Known rows, with every step that occurs:
baveriv-mizaz-lomin-bugo: [-10.7  11.9   5.3  31.5 -36.4 -21.2  15.3  -1.9 -37.4  24.8  21.7  14.4
   5.8 -12.1 -25.1 -18.7 -28.3  -6.1  14.3  18.8 -29.4   6.1]
baveriv-mizaz-mudat-lomin-bugo: [ -9.5  17.4   5.1  24.7 -29.6 -50.8  13.0 -25.0 -47.3  -1.3  13.9  20.5
   6.0  -2.0 -12.7   1.6  -6.2   4.3  23.6  12.6 -17.0  20.1]
rilen-bugo-zemun: [ -1.4  31.9  -9.4 -34.6  -5.5  -8.7  -7.8  -3.9  18.3 -18.8   4.5   0.6
  12.9  -9.3 -17.8  33.2  -1.3   4.5 -38.5  -9.7  16.1   8.1]
zemun-lomin: [-24.4  -6.6   6.7   4.5   7.4  -6.0   7.0 -17.7  -8.0 -17.3  27.6  -4.1
  19.7   0.6   6.3   4.8  13.1 -16.7  -6.0 -11.1  20.7   3.5]
zemun-lomin-baveriv-mizaz-mudat: [-25.7  29.3  -8.1  -9.2 -14.9 -14.5  17.7 -27.6 -30.1 -13.8  31.2   8.1
 -10.8  -4.5   1.6   4.6  29.8 -12.0   8.3  12.4 -19.0  21.1]
lomin-bugo-rilen-zemun: [-27.1  31.6  -8.6  16.4 -10.7 -27.7  15.0 -13.5 -21.1   6.1   4.5  33.0
  19.2 -23.6 -33.6  10.5 -22.5  -2.3   2.7   7.8  -4.3   3.0]
baveriv-mizaz-lomin-bugo-rilen-zemun: [-35.3  37.7  -4.4  38.3 -12.3 -49.6  30.5  -3.5 -37.4  42.5   8.4  35.4
  17.0 -41.1 -35.4 -18.6 -32.4  -3.8  25.2  27.8 -36.2   0.6]
rilen-bugo-zemun-lomin-baveriv-mizaz: [-53.3  46.0 -24.1  -6.5 -20.1  -4.1   8.1  -6.5  -3.3 -13.8  21.3  -2.7
  -5.0 -15.4  -1.5  18.9  24.7 -10.7 -36.0  10.0  -5.3  17.1]
bugo-rilen-zemun-lomin: [-48.3  18.6  -2.7  10.9  30.2 -33.8  21.9 -18.8  -8.1   1.6  14.0  17.6
  31.3 -27.9  -4.3   4.5   9.0 -15.4   4.2  -3.3  14.2  -2.1]
bugo-lomin-rilen: [  3.6 -28.4 -12.4   9.5  -3.6 -11.9  39.5 -38.0   2.7   9.3  40.8  -1.5
  22.6  13.6   4.0  25.1  -6.6 -10.9 -12.2 -12.3   2.7  16.0]
rilen-bugo: [-15.8  21.6  -2.3 -14.1   3.0  -2.7  -0.6 -18.9   9.1 -22.2  14.4   2.9
  19.5  -0.8  -6.7  19.2 -11.4   3.7 -24.0  -8.4   6.6   7.9]
mudat-lomin: [-16.2 -10.7  15.3  15.5  25.8 -32.8  18.2 -16.0 -21.6 -14.7  18.7  -8.6
  16.5  11.6   7.8   1.4   7.0  -3.3   2.0 -19.6  20.3   9.6]
baveriv-lomin-rilen-bugo: [-24.3  -5.5 -13.0  13.2 -27.2  -3.6  23.3 -30.6  18.6  17.2   9.3  17.3
  -1.2 -10.0   3.8  24.1 -11.3  10.0  -7.7 -11.5   0.3   9.8]
rilen-bugo-lomin-baveriv-mizaz: [-43.2  25.6 -27.2  11.2  -6.1  -7.9  27.4 -24.8 -12.0  -1.6  44.4   0.1
  22.9   4.7   0.2  16.4   2.9 -10.7 -29.6  11.7 -30.4  17.5]
bugo-rilen-zemun-lomin-baveriv: [-54.5  31.7 -17.2   9.8  23.7 -30.3  27.9 -21.3 -18.0  -3.3  16.2  16.6
  13.7 -18.5   0.5   8.8  25.6 -16.3   0.2   0.8   5.6   6.0]
mizaz-mudat: [ 26.4  16.5   7.5 -36.9   1.9 -18.2   0.7 -24.1  -8.8 -19.9  14.1  10.4
   7.0   1.6 -15.4  19.3   2.8   2.5   5.5  -7.4   2.6  12.9]
rilen-zemun-lomin-baveriv-mizaz-mudat: [-29.4  48.2  -3.3  -7.3  -8.7 -34.5  21.9 -26.0 -29.3 -18.4  25.9  27.4
   1.7 -37.4  -9.3  13.8  35.5  -9.5   7.0   2.7 -21.2  14.8]
baveriv-lomin: [-17.1 -11.8  10.8   7.3  -3.7   1.8  14.1  -4.9  -8.3   9.7  18.7   7.9
   2.8  -6.4  -8.2   3.4   0.9  -4.2   2.3 -15.1   7.3  -1.9]
bugo-zemun-lomin-baveriv-mizaz: [-43.1  25.5 -11.8  -4.1 -17.5   4.8  17.0   1.1 -18.5 -10.8  28.9  -9.7
 -20.2 -10.2  -6.5   4.8  30.9 -18.7 -22.4   7.0  -2.1  15.3]
rilen-zemun-lomin-baveriv-mizaz: [-60.6  33.1   0.2  18.9  -3.6 -11.2  29.1 -12.5 -27.3 -16.6  35.4  11.7
  -0.7 -35.0  -5.3   1.2  26.8 -16.9  -9.6  -3.0 -14.1   8.8]
mudat-mizaz-lomin-rilen-bugo-zemun: [ 10.2  15.8  -1.8  -7.5  -1.2 -50.1  35.4 -29.7  17.6  17.6  -1.3   2.9
   7.3  -7.6 -12.1  25.9  -4.9  22.4  -8.8 -14.4  -1.4  22.2]
mudat-lomin-bugo-zemun: [  0.5   4.9  -0.7  15.9 -24.3 -42.0   3.6  -4.8 -27.1  -6.0   2.4   5.2
  15.2   3.8 -15.1  21.1   4.5  -1.5 -11.3  -9.2  22.7  12.9]
lomin-baveriv-mizaz: [-38.9  22.4  -2.1   2.9 -10.6  21.9  26.3  -6.7 -26.0 -14.1  35.4  -9.2
 -30.2   1.2 -12.2  -8.2   1.6  -6.6 -11.9   8.5 -23.4  18.1]

Rows:
[  0.3 -10.2  -6.8  11.6   1.9 -33.5  44.0 -37.7   3.0   6.9  35.4  17.9
  35.1 -20.6  -6.2  34.4  -1.1  -8.8 -13.7 -22.0   0.2   9.7] | bugo-lomin-rilen-zemun
[-21.1  -2.8  -3.4  26.2 -34.2  -9.6  -1.6 -19.5 -23.4 -12.2  22.0  12.0
  23.5   0.8  -4.4  10.7   0.6 -16.8  -4.7  -0.6  13.9   5.4] | zemun-lomin-bugo
[-12.2   8.6 -13.9  -3.8 -16.9   0.2  18.7 -36.2  20.9 -10.9  14.6   4.2
  -0.3   0.5   1.4  25.1 -19.1   9.5 -19.2  -8.5   2.4  18.0] | lomin-rilen-bugo
[-33.6  24.5  -1.8   4.9   5.9 -22.5  18.9 -20.2 -18.3 -25.8  24.9  14.9
  16.5 -22.9   0.2  19.0  35.1 -16.6 -13.0 -17.4   9.7   6.1] | rilen-zemun-lomin-baveriv
[-16.3  -7.1   6.0  17.8 -17.0 -18.6  38.2 -21.5   4.0  18.0  13.1  28.0
  -3.6 -38.0 -10.9  19.6  -0.4   3.8   4.2 -25.5   1.6   3.0] | baveriv-lomin-rilen-zemun
[  1.7  20.2 -20.1 -25.1 -26.0  -5.5  12.2 -21.3  29.7  -8.0   4.6   2.8
  -6.0  -7.6 -10.3  40.5  -9.0  10.3 -34.6  -9.7  12.0  19.3] | lomin-rilen-bugo-zemun
[ -3.5  15.7 -11.8  14.0  -2.1 -70.8  12.6 -33.9 -38.4  13.0  -4.0  24.3
  21.3  13.3  -7.0  10.7  -6.7   4.1  32.7  15.1   1.3  17.9] | mizaz-mudat-lomin-bugo-rilen
[ -9.5   5.6 -19.5  -7.7 -35.0  -9.4  17.0 -15.5  28.6  21.4  -0.3  14.2
  -7.0 -17.9  -6.7  37.9  -1.7  10.9 -21.7 -12.9  10.1  11.1] | baveriv-lomin-rilen-bugo-zemun
[  3.4   3.5  22.4  18.2  15.9 -55.4  55.1 -36.1  -7.4  13.5  12.0  16.9
  10.4 -27.4 -16.4   7.9  -4.1  16.5  17.4 -28.1 -10.7  14.2] | mudat-mizaz-lomin-rilen-zemun
[ -6.2  25.7 -14.5  -4.2 -26.4 -29.1  27.6 -12.0  13.6  29.6   7.9   5.2
  -8.8 -24.2 -12.7  10.9 -19.2   8.3 -11.5  10.1 -19.7  17.4] | baveriv-mizaz-lomin-rilen-bugo-zemun
[-21.2 -19.8  -3.9  12.9 -13.2  -4.1  25.6 -35.1   2.3  -6.6  27.2  -2.2
   0.8   1.9  13.7  12.8   6.1 -11.0  -2.4 -11.1  17.8  14.1] | zemun-lomin-rilen
[-11.6  19.1   9.3  14.2  -1.5 -64.5  44.9 -41.2 -20.5   1.2  14.6  26.0
  -2.8 -34.0  -4.9  13.5   4.8  10.7  23.4 -11.3 -15.7  22.6] | baveriv-mizaz-mudat-lomin-rilen-zemun
[-10.3  40.9 -29.3 -16.1 -11.4 -33.1  20.6 -38.6 -14.6  -1.8  37.6  15.5
  25.2   1.8  -3.0  29.5  11.8  -3.5 -14.3  16.5 -37.4  24.5] | rilen-bugo-lomin-baveriv-mizaz-mudat
[ -3.9  12.4  14.7   6.4  22.6 -35.0  38.0 -19.8 -28.5   1.0  20.0  -6.1
  -1.1  13.6  -7.9  -4.3  14.9   7.9  10.6 -12.3 -13.9  17.9] | mudat-mizaz-lomin-baveriv
[  3.2  -2.0  28.4   8.0  28.7 -38.6  31.3 -17.8 -18.9   6.2  17.5  -5.0
  15.3   4.4 -13.8  -8.8  -2.3   8.7  15.0 -17.3  -3.9   9.3] | mudat-mizaz-lomin
[-57.8  15.0  -5.5  17.0 -10.8   9.5  24.1 -13.0 -28.0 -14.6  39.5  -7.9
 -14.9  -2.4   4.6  -8.8  21.4 -18.8  -7.7   8.3 -12.0  14.9] | zemun-lomin-baveriv-mizaz
[ -6.1   7.5   4.8   0.6  -7.8 -13.2  33.2 -26.4   5.2 -11.2  18.2  16.5
  -2.3 -27.6 -14.1  22.2  -7.8   4.0  -8.4 -22.5   4.2  10.8] | lomin-rilen-zemun
[-82.0  39.5 -14.9  22.6  13.7 -18.5  39.3 -14.4 -27.7   5.7  25.9  13.9
  -4.0 -30.3  -5.8  -9.3  16.4 -18.4   3.5  16.9 -18.1   9.1] | bugo-rilen-zemun-lomin-baveriv-mizaz
[-43.9   4.9 -18.4  30.3 -15.0 -17.9   8.4 -21.4 -23.2   9.9  13.0  14.5
  22.4   5.3  -5.5   0.3  -8.9 -17.2   8.1  18.5   9.4   5.9] | zemun-lomin-bugo-rilen
[ -6.1  -9.1 -10.6  -7.3 -19.9  -9.2  19.2 -20.3  11.9  -3.6  16.6  -4.2
  -5.4  -6.7   2.3  26.7  16.4 -10.4 -17.6 -12.9  26.9  15.7] | bugo-zemun-lomin-rilen
[ -9.0   4.4   0.9 -16.3  -1.1 -10.4   0.5  -3.4   1.2 -14.3  17.5  -5.5
  14.0  -8.0  -5.5  19.7  23.7 -16.7 -21.7 -12.2  31.1   4.5] | bugo-zemun-lomin
[ 13.6   5.8   7.2   8.1   1.7 -47.1  36.4 -24.2  -1.8  16.6  11.4  22.2
  12.8 -32.2 -10.9  11.6  -9.3   2.6  10.7 -17.3  -4.9   6.2] | mizaz-lomin-rilen-zemun
[ 16.0   5.2  13.0 -11.2  22.9 -57.6   9.8 -30.5 -24.0 -14.9   9.6   6.8
  19.4   8.1   4.3  15.3  16.0   3.5  17.9 -15.2  13.1  15.5] | mizaz-mudat-lomin
[ 21.1  16.9 -17.5 -19.2 -16.3 -39.9  16.4 -18.6  23.0  20.5  -1.7   8.0
   8.0 -11.8  -6.9  29.3 -10.1   9.2 -15.3  -4.7   2.5  13.8] | mizaz-lomin-rilen-bugo-zemun
[  8.3  17.9  -1.4 -12.4  14.1 -53.3  16.7 -33.3 -33.9 -20.3  11.5   5.9
   0.6  17.9   9.1  19.3  32.0   3.6  13.5 -10.1   3.9  24.0] | mizaz-mudat-lomin-baveriv
[ 17.8   8.7   3.1  10.2 -20.1 -62.4   2.0 -32.4 -38.9  -9.5   4.8  23.0
  24.1   8.9  -6.6  20.3   3.0   5.0  19.7  -3.3   6.5  17.0] | mizaz-mudat-lomin-bugo
[-31.0  25.0 -10.3  28.7 -12.8 -59.0  23.0 -27.9 -47.3  21.8   6.0  22.2
   4.2   2.2 -12.5  -8.1 -15.1   3.1  36.5  30.0 -21.1  20.8] | baveriv-mizaz-mudat-lomin-bugo-rilen
[-25.1  12.3 -14.6  15.3 -17.1  -5.7  10.1 -12.9 -22.0   8.4   8.3  13.6
   6.7   8.4 -22.7   0.4 -27.8  -4.1   3.3  18.0  -2.6   8.5] | lomin-bugo-rilen
